Each row was made from one walk, in order. Every step used is in the known rows, and no mark comes twice. Write each row's walk.
Known rows
gali paru puvi: [-22.0  12.5 -21.6 -31.2  45.9  50.9 -28.0  -6.6 -18.2  19.0   9.7 -29.3
  25.6   8.4 -18.0  16.9  11.8   7.8  13.9   2.5  -5.7  15.8 -11.9]
sikura paru puvi figul gali: [-14.3   3.8 -64.6 -23.8  69.2  34.1 -54.6  25.7  -4.8  -5.2  29.3 -17.6
   4.2   3.6 -17.7 -12.5   5.9   8.7 -28.8  15.1  -2.2   1.8   2.1]
sikura paru puvi figul: [ -0.7   8.6 -46.6 -29.2  72.8  49.3 -60.3  16.4  -6.5   7.5  33.7 -18.7
  21.9   7.7 -14.5  23.7  -7.4  10.9 -20.4  20.6  -6.5   4.7   8.1]
paru puvi gali sikura valuvok: [-17.8  17.5 -42.9  -3.1  27.1   4.3 -31.7  11.5   4.7  -3.9  11.9 -18.1
  -4.5  -2.0  -0.7   4.1   2.7  26.7  10.6   5.0   9.2  17.0 -12.3]
figul valuvok puvi gali sikura: [-20.9  14.7 -30.7   1.0   0.8   0.0 -21.3  19.2 -11.8  10.4  22.7 -20.3
   6.8 -49.3 -12.2  -9.3   2.4  20.2  -9.9  27.6  -0.9   4.4 -14.3]
figul paru puvi: [-32.2  -6.6 -33.0 -18.7  60.2  36.5 -38.6  13.6 -23.1   8.7  -0.7 -31.9
  15.5  13.0 -12.2  11.2  16.1   6.9 -10.7  22.2  -7.8  -6.8   0.1]
paru puvi figul gali: [-11.5  -1.0 -50.6 -15.7  61.4  18.4 -35.2  32.5 -17.9  -2.8  23.0 -13.2
 -10.0  -2.4 -15.5  -9.3  12.5  10.5 -37.0   8.7   6.4   1.2  -1.1]
valuvok puvi: [ -4.6 -13.4   5.7  -5.7  10.1  12.1 -14.7  12.7 -21.2  12.1  13.5   8.1
  25.3 -12.3 -23.7  11.8   6.9  -0.5 -11.0  10.9  10.8   6.8  -1.4]
paru puvi: [ -9.4   3.2 -16.7 -10.5  48.1  24.8 -27.1  10.7 -18.7   9.9  10.8  -3.3
  19.2   9.5 -21.1  15.6  17.7   3.4  -4.0  13.0   1.9  10.2  -3.9]
figul valuvok: [ -5.6  -1.9 -35.5   4.1   7.2   1.3 -12.6  34.1 -27.4  19.6  -2.9   4.9
  21.2  -2.5 -32.0  -5.0  17.4  13.5 -19.5  27.9  20.8  -3.6 -17.4]
valuvok paru puvi: [-19.5  -0.2 -24.1  -5.3  64.6  47.1 -27.6  -3.9 -24.4  30.2   8.0  -9.3
  40.5   7.7 -18.6   8.9  26.2  14.2  -1.8  20.5  -5.5  -0.2   4.4]
puvi figul: [ 13.8  -1.3 -15.3 -12.3  31.8  11.4 -28.3  15.2 -10.5  11.7  15.6   5.4
  -0.3 -10.6 -15.0  21.4 -16.6  11.7 -38.7   3.5  15.4  -0.6  -0.3]
figul gali sikura: [-22.8  15.2 -16.1   2.5  19.3 -22.7  -8.2  -2.3   9.5  -4.8   6.4   7.7
 -11.4 -20.7 -10.5 -22.4   9.2   6.4 -23.9  -5.4  11.4  -3.7 -34.2]
figul paru: [-21.6 -13.2 -19.2 -11.3  25.7  14.7 -27.3   5.8 -12.3   9.5 -14.1 -14.0
   9.1  -1.2 -12.6   5.1  -0.5   6.6 -22.5  15.9   4.7 -16.2  -2.5]
gali sikura valuvok: [-11.7   9.2 -20.7   6.4   9.9 -18.7 -11.2   7.8  10.5  -0.8   2.1   6.9
   3.2   9.5  -7.4   4.8   2.5  21.5  -3.5  -8.9  25.9   7.7 -30.2]
puvi figul gali: [ -2.0  -5.6 -37.6  -9.8  32.2   1.3 -26.1  24.9 -10.7  -1.6  13.0   3.6
 -15.6 -12.7 -17.8 -12.4  -1.1   8.1 -45.6   2.1  17.8  -3.6  -5.7]
paru puvi figul gali sikura: [-25.3  18.2 -42.6  -9.3  61.7  -2.5 -26.0  15.3   0.6  -7.5  33.0 -20.0
 -17.2 -16.5  -2.7  -9.8   9.1  16.9 -35.5   0.5  -0.8  -2.9 -23.7]
valuvok gali: [  8.7  21.7 -17.7  -8.5  18.2  10.5 -18.8  -6.5 -10.8  23.8  -6.1  13.5
  12.2  -8.7 -28.8   5.6  -4.1   5.9 -24.5   0.2  25.6   2.8   8.9]
sikura puvi figul valuvok: [ -3.0  -7.6 -65.4  -6.2  27.1  15.6 -26.3  61.8 -24.2  13.0  -0.4 -10.8
  15.8  12.6 -21.4   3.8   6.8  20.8 -44.9  14.0  18.3  10.5  -9.5]
paru puvi figul valuvok gali: [ -3.9  23.2 -73.6 -15.5  55.9  27.7 -35.4  40.1 -35.2  30.4  18.2 -26.4
  15.3  -5.1 -27.3   3.4   9.5  23.6 -43.5  28.5  16.0  -3.1  10.5]
paru puvi gali sikura: [-18.0  29.9 -22.0 -10.3  36.1  10.6 -31.9  -5.7   3.6   3.4  20.7 -18.7
  -5.9 -30.7  -1.5   6.0  -1.4  13.6   0.1  11.3  -9.2  10.9  -8.4]
paru puvi figul gali sikura valuvok: [-25.4   7.8 -61.4  -5.5  52.4  -6.9 -26.5  32.6   2.0 -13.7  24.2 -19.9
 -14.4  11.3  -0.6 -11.3  12.8  28.3 -20.4  -1.5  14.9   4.9 -26.8]
sikura paru puvi: [-11.1   9.8 -34.8 -21.9  57.0  46.8 -51.2   2.2  -4.6   5.5  16.2  -8.2
  35.6  19.4 -22.6  14.2  10.4   2.0   5.8  20.0  -7.4  10.0   2.0]

Write each row's walk
[ -5.6  27.5  -8.1  -2.2   5.6  -7.1 -23.5 -12.6  10.4   4.1   9.6  -0.4
 -11.4 -42.1  -4.9   1.9 -14.4  12.9  -9.2   4.3   3.4   7.7 -11.0] : puvi gali sikura
[-10.9  10.3 -34.8 -37.0  64.1  51.8 -40.1   8.5 -19.6  18.0  25.9 -37.1
  11.2   0.3 -12.7  28.5  -4.6  17.6 -12.9   2.5  -6.6  11.7  -3.5] : gali paru puvi figul
[-13.9   8.1 -61.7  -2.8  29.6   1.7 -21.2  51.2 -10.6   8.1   7.9 -17.7
  10.0   4.4 -10.0   2.2   4.5  25.9 -46.5   9.8  13.7   6.7 -25.4] : gali sikura puvi figul valuvok
[-14.1  43.0 -56.9 -11.4  26.3  15.4 -37.8  -2.8   8.1  21.7  13.2  -9.4
  30.4 -12.6 -24.2 -11.9  -1.7  17.7 -17.2  19.1   8.3  -4.0 -15.9] : figul valuvok gali sikura paru
[ -7.4  26.9 -46.9 -42.7  67.3  56.9 -41.5   2.6 -19.3  25.3  25.4 -40.6
  12.3  -5.0 -15.7  22.4  -9.9  20.1 -21.5   0.9  -0.5  10.6   8.6] : valuvok gali paru puvi figul
[-11.2 -11.9 -31.7 -19.5  44.2  23.0 -39.1  18.7 -11.8   9.3   3.5 -25.5
  -2.5  -6.7  -6.3  14.9 -15.2  16.1 -44.9  15.3   1.2 -20.5   4.4] : puvi figul paru
[-24.6   0.8 -52.9   7.2  43.8   7.6 -23.1  10.7   1.3  10.7  13.1  -9.0
   9.4  -3.6  -3.5 -21.2   9.3  38.4 -27.3  -0.5  15.7 -11.3 -16.1] : puvi figul gali sikura valuvok paru
[  2.6 -20.6 -30.0  -9.1  25.5  16.5 -27.8  38.4 -19.2   5.9  26.6  -6.4
  11.0   2.5 -13.5  18.8  -7.2  20.6 -25.3   7.0  20.5   5.9   0.6] : sikura valuvok puvi figul
[-13.5  -1.5 -52.0  -4.2  42.6  48.6 -44.8  10.5 -19.5  18.2   4.6 -19.5
  21.9  -1.1 -10.1   0.3  10.6  28.1  12.6  22.1   0.1  12.6  21.5] : sikura valuvok paru puvi gali
[-15.4  30.7 -31.1  -7.0  21.3   2.1 -14.6   0.6  11.7   9.0 -13.5   2.2
  10.7   8.6  -9.5   0.9  -1.2  10.6 -28.3 -24.6  16.6  23.0 -15.2] : valuvok gali sikura puvi
[ -9.2  20.8 -62.9 -37.5  61.4  54.1 -43.5  16.8 -17.7  20.0  20.2 -41.5
  12.3  15.4 -13.1  20.3  -5.9  31.1 -13.2  -4.5  10.5  14.3   4.5] : sikura valuvok gali paru puvi figul
[-25.1  30.4 -60.6 -30.3  46.4  54.8 -29.8  10.5 -32.2  34.3   6.0 -42.5
  32.9   2.6 -29.5   1.4  20.6  18.4   0.6  16.1   1.6  12.3  -5.1] : figul valuvok gali paru puvi
[-13.5   5.1 -38.2 -31.8  28.9  30.7 -27.7   5.1  -8.1   9.8  10.6 -22.8
  -5.1 -14.4 -18.3 -10.1  -8.9  13.5 -20.0 -10.3   6.2   7.3 -12.5] : puvi figul gali paru
[-12.3  24.3 -75.5 -32.8  26.5  48.7 -29.7  26.7 -19.4  32.5  -4.6 -37.8
  24.4   2.6 -24.3   0.8  -5.9  27.1 -29.5  -4.9  14.3  18.0  -2.8] : sikura puvi figul valuvok gali paru
[-18.7   7.8 -66.0 -26.1  53.2  46.2 -35.2  40.6 -35.6  27.5  24.2 -47.4
  21.6  -0.3 -21.6  11.8  11.5  26.8 -19.1  26.2  -2.2   3.0 -12.8] : gali paru puvi figul valuvok
[ -8.1  -5.9 -38.8  -3.2  -3.9  20.3 -28.8  36.8 -32.2  16.3  12.0 -13.6
  14.8 -39.7 -24.4  -6.9   5.5  12.4  -7.9  38.7   5.4   8.9   9.4] : figul valuvok puvi gali
[  2.4  -1.7 -49.3  -4.3  23.8   7.7 -25.4  44.7 -29.3  21.2  13.7  -8.4
  12.8 -10.2 -24.7   4.9   3.8  20.8 -42.1  28.6  18.6  -7.2  -9.7] : puvi figul valuvok
[ -7.9  15.2 -31.7   4.0  -0.7  -9.9 -23.7   5.9  12.5  -3.7   3.6  -1.2
  -9.2 -11.4  -3.3  -1.0 -10.5  25.0   3.2  -1.8  19.7  13.3 -15.0] : puvi gali sikura valuvok
[-20.5  23.2 -35.7  -9.2  27.3   3.3 -37.3 -10.8  24.0  -6.2  13.9   3.7
   9.1 -10.6 -15.4 -22.6  -1.2   5.2 -11.1   4.3   0.4  -2.8 -25.8] : figul gali sikura paru
[-37.1  21.1 -35.4 -15.4  44.7  19.3 -40.3  -3.4   1.0   0.8  12.7 -40.7
  -8.7 -29.8   5.5   2.8  -2.9  18.7  -6.7  19.4 -18.9  -1.6  -4.8] : figul paru puvi gali sikura
[ -3.6  10.8 -29.3 -14.2  33.4  31.8 -41.3   9.8 -16.0   7.6   9.7 -12.4
   1.3 -16.7 -14.5   9.9   1.0   8.7   3.5  19.5  -3.0  17.0  15.9] : paru puvi gali
[-15.0  11.5 -16.2  -2.3  18.0  -4.0 -11.8   6.8  12.6  -0.7 -12.1   5.7
   9.7  13.1  -5.8   5.7   2.8   6.8 -17.9 -20.2  10.5  21.8 -26.7] : gali sikura puvi
[ -3.7  15.8 -17.3 -27.7   0.5  42.7 -32.2 -14.8  -4.9  18.3  -2.0 -19.9
   5.4 -32.1 -16.9   5.9 -19.6  12.9  12.1  -1.5   0.3  18.8   3.3] : puvi gali paru
[  1.6   1.7 -31.2 -19.3  64.3  29.1 -38.0  22.3 -19.2  11.4  27.9 -15.0
   4.7   1.5 -11.8  28.1   0.7  14.6 -29.3  12.6   2.5   4.6   3.7] : paru puvi figul
[-25.5   0.3 -43.9 -20.7  43.7  41.5 -51.8  11.3 -17.4   5.4   0.8 -37.4
  -0.5 -15.8  -6.0   4.6   0.7  12.6  -4.5  28.5 -13.7   1.3  19.8] : figul paru puvi gali
